What can hang from each mark:
M: P
J: G
T: E
G: E
C: E P Q
D: P
P: J S
Q: P
B: E T
F: J P
E: B C G P

Each row was made from one small tree. The marks that hang from a mark follow it in brackets, in alphabetical order. Every link used is in the known rows. Write each row's tree.
Known rows:
J(G(E)): [ -1  -4  17  -2 -11   2  27  -1 -24 -13 -43  19  -5   0 -18 -22 -36  28
 -26 -47 -27 -23 -29  25   0 -52  13  14   6   7  18  24  19  -5  -7  20
 -41 -31 -12 -31  -3]
G(E): [  1 -12  18   6 -11   5  23 -16 -22  -5 -37  11 -13   1  -7 -15 -31  17
 -24 -21 -29 -19 -30  27   5 -57   8   4   4  12  21  25  15  -2  -7  20
 -41 -40 -16 -27  -4]
D(P(J(G(E)) S)): [ -6 -21  28  17 -14  -3  52  -3 -30   7 -55  13   2   5 -10 -24  -6  44
 -29 -31 -21 -24 -37  42  -1 -72   9  24  -8  25  21  21  22 -26  -1  16
 -36 -55  -4 -31  -6]
Q(P(J S)): [ -9 -12  28  33 -10   5  43 -26 -13  13 -21  17 -22   7 -17 -30   0  30
 -21  -3 -20  -7 -45  56  27 -62   1  21  -5  21  16  24  14 -18  -3   2
 -35 -47  -1 -21  -1]
C(E(B(T) G) P(J)): [ 26 -38  43  27 -15  10  27   4 -23  12 -16  23  -3   9 -22 -34 -22  23
 -19  10 -17 -39 -24  45   9 -44  -4  28   3  13  27  13  18 -15   1  46
 -44 -24 -13 -19  -7]
E(B C G): [ 34 -26  26  23 -21  10  20   1 -18 -17 -34  21 -10   2 -37 -21 -19  24
 -28   8 -20 -31 -28   5   1 -24   7  -5   0 -15  38  29  19 -38 -17  33
 -49   8 -18 -25  -6]
B(E(C G)): [ 19  -7  22  16 -10   9  18   4 -17 -18 -38   6  -5   4 -46 -22 -29  23
 -29   0 -20 -24 -28  11   5 -25   7  10   0  -4  26  23  19 -38  -5  32
 -50   5  -4 -29  -4]
C(E(B(T)) P(J)): [ 16 -32  37  20 -15  16  25   4 -23  16 -17  28  -5  10 -16 -35 -22  19
 -17  -8 -21 -28 -27  54  15 -47  -3  24   7  23  27   6  20   0   2  37
 -39 -29 -11 -18  -8]
F(P(J S)): [ -8  -9  24  31 -10   1  39 -31 -19   1 -22  20 -14   6 -18 -22   2  20
 -20   8 -21 -10 -38  59  25 -55   3 -19  -6  15  49  23  19 -15  -5  -4
 -32 -45  -2 -19  -2]
Q(P): [ -3  -4  21  15  -9  11  19 -13 -15   7 -16  22 -23   1 -15 -23 -23  16
 -24 -18 -22 -12 -38  36  15 -43   2  17   4   6  -4  32  12  -9 -10   8
 -37 -26  -8 -23  -1]
E(B C(Q)): [ 34 -39  27  13 -19  19  14   2 -20   3 -23  35 -15   3 -32 -26 -19  16
 -23  -5 -20 -29 -30  17  -5 -24   7  -1   9  -4  36  24  21 -23 -20  33
 -39  -1 -19 -25  -4]
J(G(E(B(T) C(P)))): [ 26 -21  19  -2 -20  13  25  26 -31  -5 -41  41  13   2 -39 -32 -35  32
 -34 -52 -26 -35 -23   3  -7 -33  12  18  10   5  36  15  21 -14 -11  41
 -45   2 -15 -42  -7]
P(J(G) S): [ -4  -7  28  18 -13   0  47  -6 -14 -11 -32  15 -11   7 -28 -32  -9  39
 -21 -27 -20  -9 -40  51  21 -56   9  20  -6  16  31  18  21 -17   3   3
 -37 -41   4 -18  -4]
D(P): [  5 -14  27  12 -13   8  23  -4 -23   5 -29  15 -13   3  -5 -16 -20  16
 -26 -11 -21 -14 -32  32   2 -42   4  18  -2   9  -2  31  15 -19  -7  12
 -35 -31  -5 -18  -5]
B(T(E)): [ 10  -2  22  11  -5  10  27  -7 -18 -15 -26   4  -6   1 -33 -24 -26  15
 -24 -30 -28  -1 -17  29  20 -54   2   8  -6  12  18  19  14 -12  -5  21
 -43 -19  -8 -21  -3]
G(E(B C(P))): [ 23 -35  29  10 -21  18  19   0 -28   8 -45  36  -7   5 -19 -21 -22  19
 -31 -11 -29 -39 -31   3 -13 -40   7  -1  12   2  35  24  18 -14 -13  35
 -42 -17 -26 -35  -5]
M(P(J S)): [-13 -18  29  35 -15   8  37 -25 -11   9 -23  29 -14   4 -18 -27  -8  27
 -19 -28 -21  -6 -43  66  22 -64   5  24 -13  24  27  25  18 -19   4   5
 -37 -61   0 -16  -5]
B(E(C G P(J)) T): [ 39  -4  20  20 -17   3  35  12 -29 -16 -33   5   9   4 -52 -32 -19  33
 -24   4 -18 -18 -28  17   6 -35   3   9 -10   3  27  13  24 -45  -4  40
 -52  13   4 -30  -9]
J(G(E(B P(S)))): [ 24 -28  27  18 -21   3  42  -4 -27 -16 -63  31   3   1 -28 -28 -10  36
 -31 -10 -24 -30 -33  28 -11 -59   9 -11  -2  -8  37  19  25 -16 -15  28
 -43 -13  -4 -28  -7]
M(P(J(G(E(B))) S)): [-10 -29  26  29 -21   3  44  -9 -20   2 -47  34   3   1 -23 -29 -16  43
 -25 -56 -23 -30 -37  56   8 -67   9  15  -6  21  46  14  24 -25  -4  23
 -43 -59  -9 -29  -9]
F(J(G(E(B(T))))): [  6  -4   9  14 -14 -12  23  19 -27  -8 -36  24  14   1 -23 -18 -41  21
 -29 -56 -26 -31 -18  36  15 -41   9  -6   7  13  34   5  25   1 -13  28
 -48 -15  -2 -34  -7]
G(E(B)): [  8 -25  22  13 -17   5  24 -11 -22  -5 -39  12 -12   1  -7 -14 -29  18
 -26 -19 -29 -31 -28  27   7 -50   7  -7   5   8  35  18  17  -7 -12  29
 -44 -36 -20 -26  -7]
J(G(E(C(Q)))): [ 21 -23  17  -5 -13  12  20   8 -30   0 -43  40  -3   0 -35 -28 -28  29
 -27 -43 -22 -30 -29  10 -22 -41  15  18  12   3  26  28  23 -18 -17  34
 -39  -7 -20 -40  -1]
B(E(C(Q) G P)): [ 49 -29  30  15 -14  14  15   6 -27  -2 -36  27  -2   1 -51 -30 -17  19
 -25  27 -15 -34 -30  10 -22 -29   5   5   3 -15  16  28  22 -41 -17  45
 -46  18  -3 -29  -3]
J(G(E(B(T)))): [ 10 -10  13   3 -18   0  30  13 -26 -19 -36  17   7  -1 -27 -25 -41  31
 -29 -60 -26 -28 -21  25  12 -42  11  11   5  12  36   9  20  -9 -10  35
 -46 -17 -10 -33  -9]
M(P(J(G(E(C))) S)): [ -6 -15  17  20 -18   9  42  -6 -23   2 -53  43   7   2 -36 -32 -10  47
 -28 -60 -23 -19 -40  36  -5 -66  14  21  -7  18  41  24  25 -32  -4  19
 -41 -36  -9 -38  -5]

Which tree is each row?
[ -9 -12  23  16 -13  -4  50 -11 -21  -7 -48  13  -4   5 -21 -27 -12  42
 -24 -34 -25 -18 -38  44  12 -71  11  16  -4  23  39  16  21 -13   1  13
 -40 -53  -4 -29  -4] -> P(J(G(E)) S)
[ -3  -5  10  20 -11 -10  17   3 -33   0 -40  39   8   0 -15 -10 -28  10
 -28 -28 -26 -40 -21  43   4 -42   6 -47  11  -1  42  19  25  -3 -23  14
 -43 -20  -9 -34  -3] -> F(J(G(E(B))) P)
[ 22 -23  34  26 -25   2  50  -1 -21 -15 -42  26  -5   5 -32 -35   1  41
 -22  -2 -18 -22 -41  48   6 -54   5  -2  -8  -1  35  15  27 -24  -9  16
 -42 -19   5 -16  -8] -> E(B P(J(G) S))
[ 14 -28  44  24  -9  22  43 -17 -19  11 -45  24 -11  10 -40 -34  10  29
 -25   7 -26 -10 -35  24   3 -69   0   7  -7  13  35  27  18 -27  -1  16
 -38 -30 -12 -25   1] -> T(E(C(P(J S))))
[ 11  -4  10  -4 -15   8  27   7 -28 -15 -52  29   1   1 -32 -23 -30  32
 -30 -47 -26 -23 -29   5 -11 -44  16   7   7   0  26  27  23 -18 -13  24
 -43  -3 -16 -39  -4] -> J(G(E(C)))
[ 25 -41  30   1 -13  22  14  -3 -30  25 -33  45 -11   3 -21 -26 -22  13
 -27  -7 -25 -34 -31  10 -24 -45   9  23  16   8  23  33  16  -8 -13  36
 -35 -24 -25 -38   1] -> G(E(C(P Q)))
[ 19 -20  23   7  -8  18  10   5 -19   5 -29  23 -11   5 -41 -27 -25  14
 -24 -12 -20 -22 -30  20   2 -28   6  13   9   8  24  16  22 -23 -10  32
 -39  -3  -5 -29  -2] -> B(E(C(Q)))
[ 31 -45  43  33 -20  16  29  -3 -17  -1 -41  35  -9   7 -42 -29  -3  27
 -33  31 -19 -35 -33  11  -4 -33   5   5   0 -13  45  31  17 -34  -9  30
 -44  -4 -12 -26  -2] -> E(B C(P(S)) G)
[ -3 -15  33  21 -14   0  50   2 -22   3 -40  16  -5   7 -18 -29  -3  41
 -26 -23 -16 -14 -40  49   9 -59   6  30  -9  19  15  22  21 -28   1   6
 -34 -42   6 -20  -5] -> D(P(J(G) S))
[-12   4  16  29  -4  -8  24  -7 -21  -2 -33  43   1   4 -30 -19  -9  13
 -28 -13 -21 -14 -29  56  18 -44   7 -34   1  -1  37  25  24  -5 -13  -8
 -35 -16  13 -26   2] -> F(J(G) P(S))
[ 39 -46  37  29 -11  22  19  -8 -23  13 -32  32 -13  -1 -50 -30  -7  21
 -28  13 -18 -40 -24   6 -15 -40  -3  -1   4 -15  16  37  14 -50 -30  46
 -47   5 -30 -33   1] -> T(E(B C(Q(P)) G))
[ 15 -11  32  18 -19   1  50  -5 -21 -12 -40  25  -6   5 -30 -36  -1  39
 -20  -5 -18  -8 -43  50   3 -61   7  10 -10   3  22  22  25 -19  -4   7
 -38 -20   9 -17  -5] -> E(P(J(G) S))
[ 29 -46  40  28 -12  15  36 -22 -24  22 -37  38 -13   9 -21 -39  10  23
 -14  35 -15 -21 -39  65 -12 -70   0   9   0   9  20  21  25 -11  -8  29
 -31 -28  -3 -15  -2] -> C(E(P(J S)) Q)
[ 24   0  15  15 -10   6  20  14 -19 -21 -30   6   5   3 -54 -27 -35  24
 -30 -16 -20 -18 -21   8  16 -21   7  17  -3   3  31  14  19 -37  -3  38
 -51  14   1 -32  -6] -> B(E(C G) T)
[ 57 -49  34  26 -17  14  17   3 -29   3 -25  37   0   2 -35 -35 -19  16
 -20  28 -12 -42 -18  38 -18 -36   0   7   4 -11  19  20  22 -21 -20  59
 -44  10 -10 -20  -7] -> C(E(B(T) G P) Q)
[-15 -11  28  26 -15   6  41 -10 -12   0 -30  37  -5   3 -29 -34 -13  39
 -20 -53 -18  -9 -43  65  16 -60   9  30 -11  19  25  24  21 -22   3   3
 -38 -52   6 -20  -5] -> M(P(J(G) S))
[-10  -5  27  24 -11   2  45  -9 -14   5 -28  25 -13   5 -28 -37  -6  42
 -23 -27 -18 -11 -45  53  21 -57   4  27  -3  17  13  23  18 -20  -3   2
 -36 -35   3 -25  -1] -> Q(P(J(G) S))
[ 38 -43  39  13 -19  15  27   8 -30  11 -33  43  -6   5 -25 -41 -11  29
 -13   2 -13 -41 -34  56 -19 -51   1   8   9   0  15  15  29 -13 -16  41
 -38  -6  -9 -17  -6] -> C(E(B P(J(G))) Q)
[ 20  -8  29  18  -5   6  30  -9 -19 -20 -27   0  -3   0 -41 -24 -27  19
 -25 -14 -24 -11 -14  20  15 -51   2   6  -9   1  20  27  12 -28  -6  30
 -49 -16 -10 -22  -2] -> B(T(E(G)))
[-18 -15  23  22 -14   2  44 -14 -20   3 -43  32   1   1 -22 -30 -17  41
 -24 -60 -23 -20 -39  57   6 -74  11  29  -8  25  31  21  21 -19   2  13
 -40 -62  -5 -30  -6] -> M(P(J(G(E)) S))
[ 12 -22  27   7 -17  13  31  -7 -29  16 -38  25  -9   7 -14 -24 -17  26
 -24 -13 -28 -27 -37  16  -7 -55   7  19   7  18  28  25  19 -12  -3  25
 -39 -36 -23 -34  -3] -> G(E(C(P(J))))
[ 26 -10  31  20 -12   4  22  -2 -22 -16 -38   6  -6   2 -33 -23 -26  18
 -25  23 -19 -24 -30  25   0 -38   2   1  -5  -9   7  24  18 -29  -6  30
 -49  -4   5 -19  -5] -> B(E(G P))
[ 21 -57  55  33  -7  16  31 -18 -19  34 -25  37 -16  11 -23 -39   1  22
 -18  41 -13 -38 -37  57  -8 -62  -1  36   5  13  25  28  17 -15   2  36
 -33 -46 -11 -18   2] -> C(E(G) P(J S) Q)
[ 11 -25  26  20 -12  13  39   0 -20  18 -27  45 -12   5 -45 -43   2  42
 -24 -23 -13 -20 -45  39  -1 -48   6  29   3  12  22  27  21 -33 -14  16
 -34 -13  -5 -34   1] -> E(C(Q(P(J(G) S))))
[ 53 -43  34  28 -18  14  31 -12 -25  -2 -41  41  -9   3 -48 -33   7  26
 -27  44 -14 -26 -34  14 -24 -42   8   5  -5 -21  31  39  20 -39 -20  33
 -40  12  -6 -26  -1] -> E(C(Q) G P(S))
[ 23 -39  37  18  -6  14  12 -11 -20  12 -23  31 -17   4 -24 -28 -23  12
 -18  18 -14 -36 -26  40 -11 -44   3  19   9  -2  11  32  17 -15 -11  40
 -38 -21 -17 -19   0] -> C(E(G) Q)
[ 45 -15  25  17 -21  11  24  -2 -26 -18 -40  27  -7   1 -39 -24 -12  23
 -27  23 -19 -20 -32   2 -18 -34   7  -5  -4 -25  14  41  20 -35 -18  27
 -47  19 -11 -25  -4] -> E(C G P)
[ 17 -21  23  11 -17   4  15  23 -31  12 -49  52   8   5 -25 -21 -28  21
 -33 -32 -26 -44 -27  11 -14 -38   8  -6  16  -2  29  19  27  -8 -17  29
 -46  -2 -13 -40  -2] -> F(J(G(E(B C(P)))))
[ 23 -19  33  32 -11   3  33 -11 -17 -16 -48   9  -4   4 -42 -28 -10  25
 -28  36 -18 -21 -33  33   4 -48   3   2 -10  -8  23  22  20 -32  -3  26
 -46 -10  12 -19  -3] -> B(E(G P(S)))
[ 18  -7  19  -1 -17   3  30   1 -32 -15 -52  27   0  -1 -20 -25 -28  28
 -26 -27 -24 -23 -32  23 -18 -57  11   6   2  -7   9  28  22  -8 -13  23
 -42 -15  -7 -29  -4] -> J(G(E(P)))
[ -4 -19  20  25 -16  -3  46 -16 -28  -4 -45  24   2   3 -21 -23  -5  34
 -26 -19 -24 -34 -32  51  13 -61   7 -26  -1  13  66  14  24 -20 -12  15
 -38 -44 -10 -32  -5] -> F(P(J(G(E(B))) S))
